In the rows, zero is written as 128.
Known rows, with every step that occurs
E -> K -> Q -> U -> J: [155 161 112 112  86 113 122  91 202 148  95 114 183 126 148 189 132 130
 150 145 136 173 138 116 138  90 131 134 119 100 115 126 163 135 135 148
 122]
E -> K -> Q: [145 166 114 118 114 107 115 107 221 134  81 118 139 134 137 196 134 151
 175 146 136 136 109 107 135 108 137 138 128 110 122 129 153  86 122 143
 123]
P -> L -> H: [113 119 137 149 112 115 115  98 111 158 114 158 130 150 133 125 134  92
  86 109 133 137 113 140 128 155 120 115 106 154 148 127 112 112 122  88
 135]
P -> W -> R -> L -> H -> D: [129  37 131 136  67 100  88  86  98 138  93 156 155  88 107 110  71 101
  35  96  91 125  89 126 120 162 119 120  76 124 129 118  92 151 129 127
 128]
E -> K -> Q -> U -> R -> L -> H: [129 119 118 129  76 114 105  75 230 191  57  83 168 111 157 194 105 101
 132 129 109 184 126 114 122 122 145 104  64 108 139 127 153 146 124 134
 111]
S -> L -> P -> W -> R: [147  64 119 128 109 107 110 118  76 104  79 161 106 118  92  88 165 132
  56 107 107 145  35 123 136 142 138 128 135 122 154 128  93 193  97 188
 140]
R -> U: [114 127 125 130 117 140 115 113 129 156 134 107 135 143 125 129 130 111
 113 103 123 153 121 124 122 129 109 122 113 126 120 129 137 148 137 173
 120]
S -> L -> P -> U: [128 109 125 128 128 125 125 117  88 127  95 152 109 131 100  77 169 116
  99 121 124 141  65 122 123 155 142 130 124 128 149 137  92 169 106 157
 129]
U -> P -> L: [126  78 147 144  86  97 126  91 150 107 138 151 133 132 114 121 171 123
  60 120 108 149  80 133 136 140  96 124 130 170 162 115 128 118 124 147
 131]
U -> R -> L -> H -> D: [112  51 139 137  86 143 104 105 164 163  98  60 146  88 141 115  95 105
  74  97  95 146 156 140 104 171 149  84  62 134 147 123 113 157 135  82
 116]
R -> L: [125 124 128 132 110 126 118 113 142 135 113 134 103 120 134 124  92 111
 127 146 109 151 122 139 124 138 131 114 103 138 129 118 129 123 138 126
 128]
L -> P -> W -> R -> U -> J: [159  34 107 123  65 133 114  83 104 112 102 187 175 137  97  97 179 108
  13  57 120 177  77 120 130 128 122 102 108 126 145 133 110 226 124 200
 127]
V -> S -> L -> P -> W -> R -> U: [124  71 107 125 120  97 107 123  73 126  74 173  99 134  82  92 120 127
  57  88 114 150  36 111 120 128 109 122 134 108 112 126 104 211  97 237
 141]
S -> V -> E -> K -> Q -> U -> P: [141 171 129 129  94  40 149 122 169 161  81 121 131 132 117 208 125 143
 112 138 124 147  31 125 158  93 118 143 112 108 102 123 153 134 129 214
 127]
L -> S: [115 129 121 116 161 139 124 167 139 121 130 124 123 141 117 143 154 124
 152 117 145 108 150 117 117 117 134 118 116 109 116 128 121 140 111 143
 144]
U -> P: [141  60 143 136 106 110 133 116 154 117 138 140 138 121 116 124 161 126
  85 122 115 137 111 121 132 136 114 125 127 147 153 122 134 147 126 160
 122]
E -> K: [145 150 115 123 116 117 124 120 191 127 106 110 142 145 125 164 139 147
 147 150 122 144 119 123 147 114 133 126 137 111 125 136 130 106 132 161
 120]
P -> W: [144 113 121 135  94 105 119 119  89  97 121 158 140 137 117 116 137 121
  84 116 116 133  87 122 143 126 104 149 126 125 124 122 119 116 129 154
 131]
S -> V -> E -> K -> Q: [144 221 115 124 121  60 145 146 162 148  76 130  98 134 122 215 119 166
 157 135 138 125  41 131 154  98 137 135 124 105  91 128 146  98 129 176
 135]
H -> D: [112  89 141 122 119 125 115 125 125 123 123  74 147 116 116 105 101 131
  99 122 125  95 147 125 120 146 118 146 114 122 114 127 109 110 139 102
 120]
K -> Q -> U -> J: [136 142 125 115  94 122 126  93 133 151 116 136 177 108 153 158 123 108
 127 126 145 162 150 119 120 101 126 136 107 115 118 118 168 162 132 118
 130]
Q -> U -> R -> L -> S -> V -> C: [ 95 153 141 122  75 114 131 155 151 181 102  60 135 108 140 174  98 124
 117 132  93 189  95 132 119 116 123  91  81 102 110 122 137 205 121 176
 127]
V -> E -> K -> Q: [142 195 120 128 119  73 143 118 206 126  88 130 132 137 118 207 126 152
 160 139 138 125  83 124 140  90 138 140 107 112 107 126 146  92 133 162
 128]
L -> P -> U -> Q: [136  71 115 125  90 122 124  74 113 136  98 154 192 165  99  80 160 112
 116  70 129 139  64 100 115 133 119 113  91 124 159 145 104 138 118 158
 127]
E -> K -> Q -> U -> R -> L -> S -> V: [122 172 105 106  94 107 107 124 220 175  58  65 137 112 148 218 121 137
 161 133 110 172  92 115 128 104 143 101  88  86 107 122 158 140 115 182
 131]
K -> E: [111 170 116 137 130 124 137 108 136 122 124 151 117 122 132 200 148 116
 155 139 115 121 150 135 134 124 111 121 109 138 121 125 128 157 112 119
 136]
K -> Q: [128 139 125 123 126 116 120 111 157 139 102 137 124 115 139 165 126 130
 159 126 140 121 121 108 117 121 128 141 117 124 125 121 154 106 118 111
 129]
P -> W -> R: [143  89 119 126  84 104 108 103  99 101 116 174 149  99 108 128 126 138
  67 102  99 136  58 118 135 125 114 127 125 120 129 122 114 158 118 165
 135]
W -> R -> U -> P -> L -> S: [104  58 135 123  96 123 100  91 164 134 134 145 145 109  96 152 177 123
  58  76 102 155  70 117 111 132 100  87 107 140 141 118 127 189 108 207
 139]
L -> S -> V: [117 158 116 112 159 122 126 189 108 142 115 124  92 142 121 155 145 140
 150 114 143 106 106 124 128 123 133 116 130 100 101 129 124 142 110 156
 150]
D -> H: [136  95 138 129 117 109 117 115 141 139 144 150 142 120 152 122 114 120
 153 117 126 124 163 133 122 142 124 123 124 149 141 134 132 141 125 113
 124]
W -> P -> L -> S: [116 115 130 111 125 108 114 126 130  99 114 181 106 155 102 152 181 119
  74  96 131 126  93 128 126 129 110 121 102 136 147 123 104 155 114 124
 147]
C -> T: [105 133 138 131 114 141 130 144 155 118 115  69 128 117 130 135 132  95
 164 124 130 143 125 131 131 118 132 115 121 143 122 129 138 147 117 118
 126]
E -> K -> Q -> U -> R: [133 151 115 115  82 114 115  88 229 154  76  64 180 107 149 198 132 141
 146 132 116 172 113 107 130  99 137 121 103 101 128 128 160 134 123 157
 113]

Rows
[100 172 123 117 104  90 133 135 155 170  77  85 118  97 138 203 104 119
 135 109 119 156  80 127 115 101 138 104  62  99  98 111 155 167 116 162
 140] : K -> Q -> U -> R -> L -> S -> V -> E
[132  71 116 129  74 123 115  63 132 140  88 158 163 153 107  82 122  96
 118  95 107 161  67 114 111 141 121 101  70 134 160 132 109 131 127 155
 127] : R -> L -> P -> U -> Q
[136  80 112 125  59 106  93  67  98 128 116 139 187 126 106 114 118 136
  82  58  88 160  33 107 125 112  85 112 105 114 135 122 131 151 126 218
 138] : P -> W -> R -> U -> Q
[124  61 128 123  68  78 108 115  99 140 104 157 146  99 101 142 119 103
  38 112  86 165  41 119 138 121  98 117  93 112 118 111 123 204 111 233
 139] : Q -> U -> P -> W -> R -> L -> S -> V
[128 116 134 122  98 101 118  96 124 103 112 183 109 144 110 137 161 119
  55 104 117 144  73 136 136 135 104 129 111 150 156 123 108 146 129 111
 136] : W -> P -> L
[ 95 181 145 121 126 116 140 218 151 148 110  78 101 143 119 180 137 130
 191 134 141 132  94 121 129 112 127 112 122 108  98 133 134 167 101 162
 144] : L -> S -> V -> C -> T
[135  96 123 125 110 116 118  96  87 133  92 134 142 144 100  64 159 127
 128  99 116 145  40 112 116 142 127 123 114 122 162 136 103 148 107 172
 137] : S -> L -> P -> U -> Q
[120 102 138 130 112  91 126 142 133 117 127 148 107 145 107 146 188 135
  79 109 119 133  62 131 137 137 101 113 131 148 139 118 124 130 111 167
 150] : U -> P -> L -> S -> V
[105  81 130 120  95 108 102 108 141 152 122 142 121 107 100 160 167 135
  56  76  99 155  35 124 121 136 100  86 119 135 126 119 127 191 107 220
 144] : W -> R -> U -> P -> L -> S -> V
[151  83 121 123  38  72  97  53 210 136  70 148 174  95 119 188 115 121
  83 140  86 181  49 102 140 105 106 132  95 115 134 114 149 143 121 212
 119] : E -> K -> Q -> U -> P -> W -> R -> L
[133 219 117 123 112  52 146 132 146 169  73 114 123 134 126 213 102 143
 144 142 135 139  43 129 156  87 127 144 114  93  85 127 148 121 131 189
 130] : S -> V -> E -> K -> Q -> U
[152  25 136 137  53  91 109  81 140  96 117 186 142  86 101 117 137 123
  30 112  77 161  44 122 134 139 106 114 108 148 153 110 123 166 122 195
 130] : U -> P -> W -> R -> L
[103 151 129 126 136 125 117 134 132 110 131 138 117 153 116 144 163 121
 124 115 134 123 111 133 123 127 116 119 123 137 127 119 115 106 113 125
 151] : P -> L -> S
[127  74 118 128  52 113 110  73 155 142  58 116 164 112 136 141 126  85
  69  97 107 185  79 108 118 123 123 121  63 123 142 116 140 171 114 153
 116] : K -> Q -> U -> R -> L -> P -> W
[117 138 122 109 123  95 117 145 108 114 101 177  82 158 105 164 180 130
  75  93 130 126  56 134 138 134 109 118 116 128 133 125 106 156 113 136
 152] : W -> P -> L -> S -> V
[124  67 140 136  97 121 119 100 156 147 143 114 148 134 113 120 159 107
  75 100 112 160 105 118 125 135  95 118 111 144 143 125 143 163 135 201
 115] : R -> U -> P
[108 122 120 116  92 150 115 110 162 128 126 116 147  88 123 132 150 117
 115  99  95 157 108 122  99 145 142  83  69 126 131 124 116 159 120 140
 129] : P -> U -> R -> L -> S
[132  75 122 133 110 134 124 108 146 132  85 145 107 149 115 102 120  91
  96 124 122 155 112 133 123 144 139 108  92 143 148 128 110 154 125 138
 122] : R -> L -> P
[120 117 120 126  96 127 106  87 128 162 128  84 174 164 124 110 118 123
 145  75 114 158  88 112 115 114  90 110 103 118 135 129 150 121 138 190
 131] : R -> U -> Q
[117 200 110 109 124  83 138 163 182 159  76  72 134 124 125 225 143 154
 154 107 134 138  72 121 134  83 144 107  91  78  87 126 147 158 112 194
 142] : L -> S -> V -> E -> K -> Q -> U -> R
[129  59 120 131  85 150 124 105 179 128  85  92 125 113 130 110 144 114
  78  98  98 178 116 136 113 148 155  76  84 144 162 128 119 185 124 133
 119] : U -> R -> L -> P
[121  91 112 123 125 116 130 132 107 121  84 140 109 118 101  83 143 136
  92 100 116 147  68 116 107 141 138 104 123 118 127 133 100 198  98 179
 133] : V -> S -> L -> P -> U -> R
[141  52 116 135  60 133 118  98 153 107  82 117 133 122 121  98 149 107
  47  90  89 182  82 132 125 145 139  89  81 141 158 124 114 176 122 151
 120] : U -> R -> L -> P -> W
[135  40 139 131  55  84 116  78 108 126 122 157 189  96 104 124 131 106
  24 111  89 163  60 111 138 116  89 134 108 126 140 117 124 198 119 211
 121] : Q -> U -> P -> W -> R
[105 110 140 128 101  85 126 124 111 149 124 123 139 141 114 145 155 105
  67 120 116 153  67 129 141 122  89 125 118 129 126 116 126 159 113 186
 141] : Q -> U -> P -> L -> S -> V
[126  96 117 126 159 106 133 158  93 123  80 154  76 150 100  89 119 132
 113 126 139 125  93 121 122 132 130 128 147 116 120 130 107 175 101 175
 142] : V -> S -> L -> P
[149  38 114 128  89 114 116  99 105 102  85 187 152 132  91 103 161 116
  40  84 119 139  59 112 133 133 127 120 111 125 148 134  95 189 107 174
 127] : L -> P -> W -> R
[132  55 136 128  44  80 101  55 148 141  89 167 165  75 122 160 103  97
  62 121  91 171  57 101 123 118  98 135  82 131 136 104 151 170 115 183
 126] : K -> Q -> U -> P -> W -> R -> L
[123  69 145 134  94 103 132  99 134 147 135 115 171 121 120 124 132  99
  70 132 113 158 116 119 134 120 102 136 111 131 139 123 133 176 126 177
 116] : Q -> U -> P
[128  61 117 124  88 148 131  90 147 127 101 131 171 119 110  99 185 112
  68  77 116 155  89 112 112 151 147  93  89 135 156 144 100 191 115 141
 112] : L -> P -> U -> R
[137  54 132 140  68 103 114  92 124 119 139 140 156 145 103 112 165 103
  38  91 101 164  70 112 136 135  80 135 109 141 141 119 135 152 134 224
 119] : R -> U -> P -> W
[117  31 137 119  61 121 102  74 144 151  96 141 156  84 111 114 132  95
  20  72  90 143 104 122 103 181 132  99  34 134 158 132  87 195 139  89
 110] : W -> P -> U -> R -> L -> H -> D
[118 183 119 120 101  89 133 118 233 142  75  79 147 112 125 221 121 130
 150 129 118 161  99 126 122  80 145 105  59  98 103 117 149 143 126 182
 130] : V -> E -> K -> Q -> U -> R -> L -> S
[113  34 142 142  77 115  99  58 151 173 122 162 160 107 110 136 151 102
  30  70  99 166  73 125 116 154 105  89  96 157 161 123 123 195 117 177
 126] : W -> R -> U -> P -> L -> H
[117 230 116 122 129  67 130 146 168 127  82 141  94 159 114 218 158 153
 149 122 144 121  40 133 143 101 123 126 119 116  96 119 132  76 113 162
 156] : P -> L -> S -> V -> E -> K -> Q
[137  67 147 131  52  72 119 142 141 121 110 179 119 106  93 157 138 145
  57 119  83 158  18 114 135 135 100 111 106 124 132 114 123 187 108 229
 140] : U -> P -> W -> R -> L -> S -> V -> C
[ 85 131 162 137  71 101 126 153 171 151 126  80 120 156 107 169 179 103
 107 105 114 180  43 123 132 127  79 106 112 151 125 122 142 172 113 215
 133] : R -> U -> P -> L -> S -> V -> C -> T
[126  61 118 122  85 133 109  67 140 137  88 186 142  90  99 111 120 105
  72 104  98 156  64 121 109 151 145  89  83 135 145 132  94 193 115 154
 123] : W -> R -> L -> P -> U
[128 203 116 124  78  64 138 116 183 169  62  81 119 108 138 217  90 145
 127 134 102 175  38 141 144  98 141 108  86 103  97 118 154 142 136 187
 126] : S -> V -> E -> K -> Q -> U -> R -> L
[147  89 122 136 118 105 120 133  70  99  84 148  98 151  99  73 167 117
  70 118 120 142  54 127 141 142 130 144 138 127 153 129  96 161 105 177
 137] : S -> L -> P -> W
[117 154 134 131  95  53 141 126 153 141 108 119 147 158 100 183 155 120
  73 134 118 155  39 136 157  93  97 126 108 119 111 120 124 144 123 221
 139] : Q -> U -> P -> L -> S -> V -> E -> K
[124  43 133 125  67  95 108  95 126 124 117 155 168  99 100 133 126  94
  40 114  88 165  73 113 127 117  97 117  82 119 133 110 119 202 114 222
 133] : Q -> U -> P -> W -> R -> L -> S
[118 130 137 105  63 104 125 138 158 144 102 155 111 106 109 171 159 139
  82  98  89 169  46 118 114 145 125  91  64 114 133 130 108 214 123 164
 128] : W -> P -> U -> R -> L -> S -> V -> C
[144  68 115 138  82 115 117 103 116 109  80 170 116 156 106  94 127  86
  60 118 112 159  78 129 134 144 120 124  93 140 147 123 102 143 126 157
 125] : R -> L -> P -> W
[149 100 121 122 113 137 133 114  81 115 110 163 131 126 108  68 187 121
  87 111 129 161  89 134 122 148 149 119 130 131 151 134 100 196 118 150
 134] : S -> L -> P -> U -> J
[120 164 135 130 100  56 140 103 211 125  96 127 156 147 103 214 158 124
 115 130 134 141  61 118 140  82 108 136  88 121 115 115 138 114 118 199
 135] : V -> E -> K -> Q -> U -> P -> L -> S
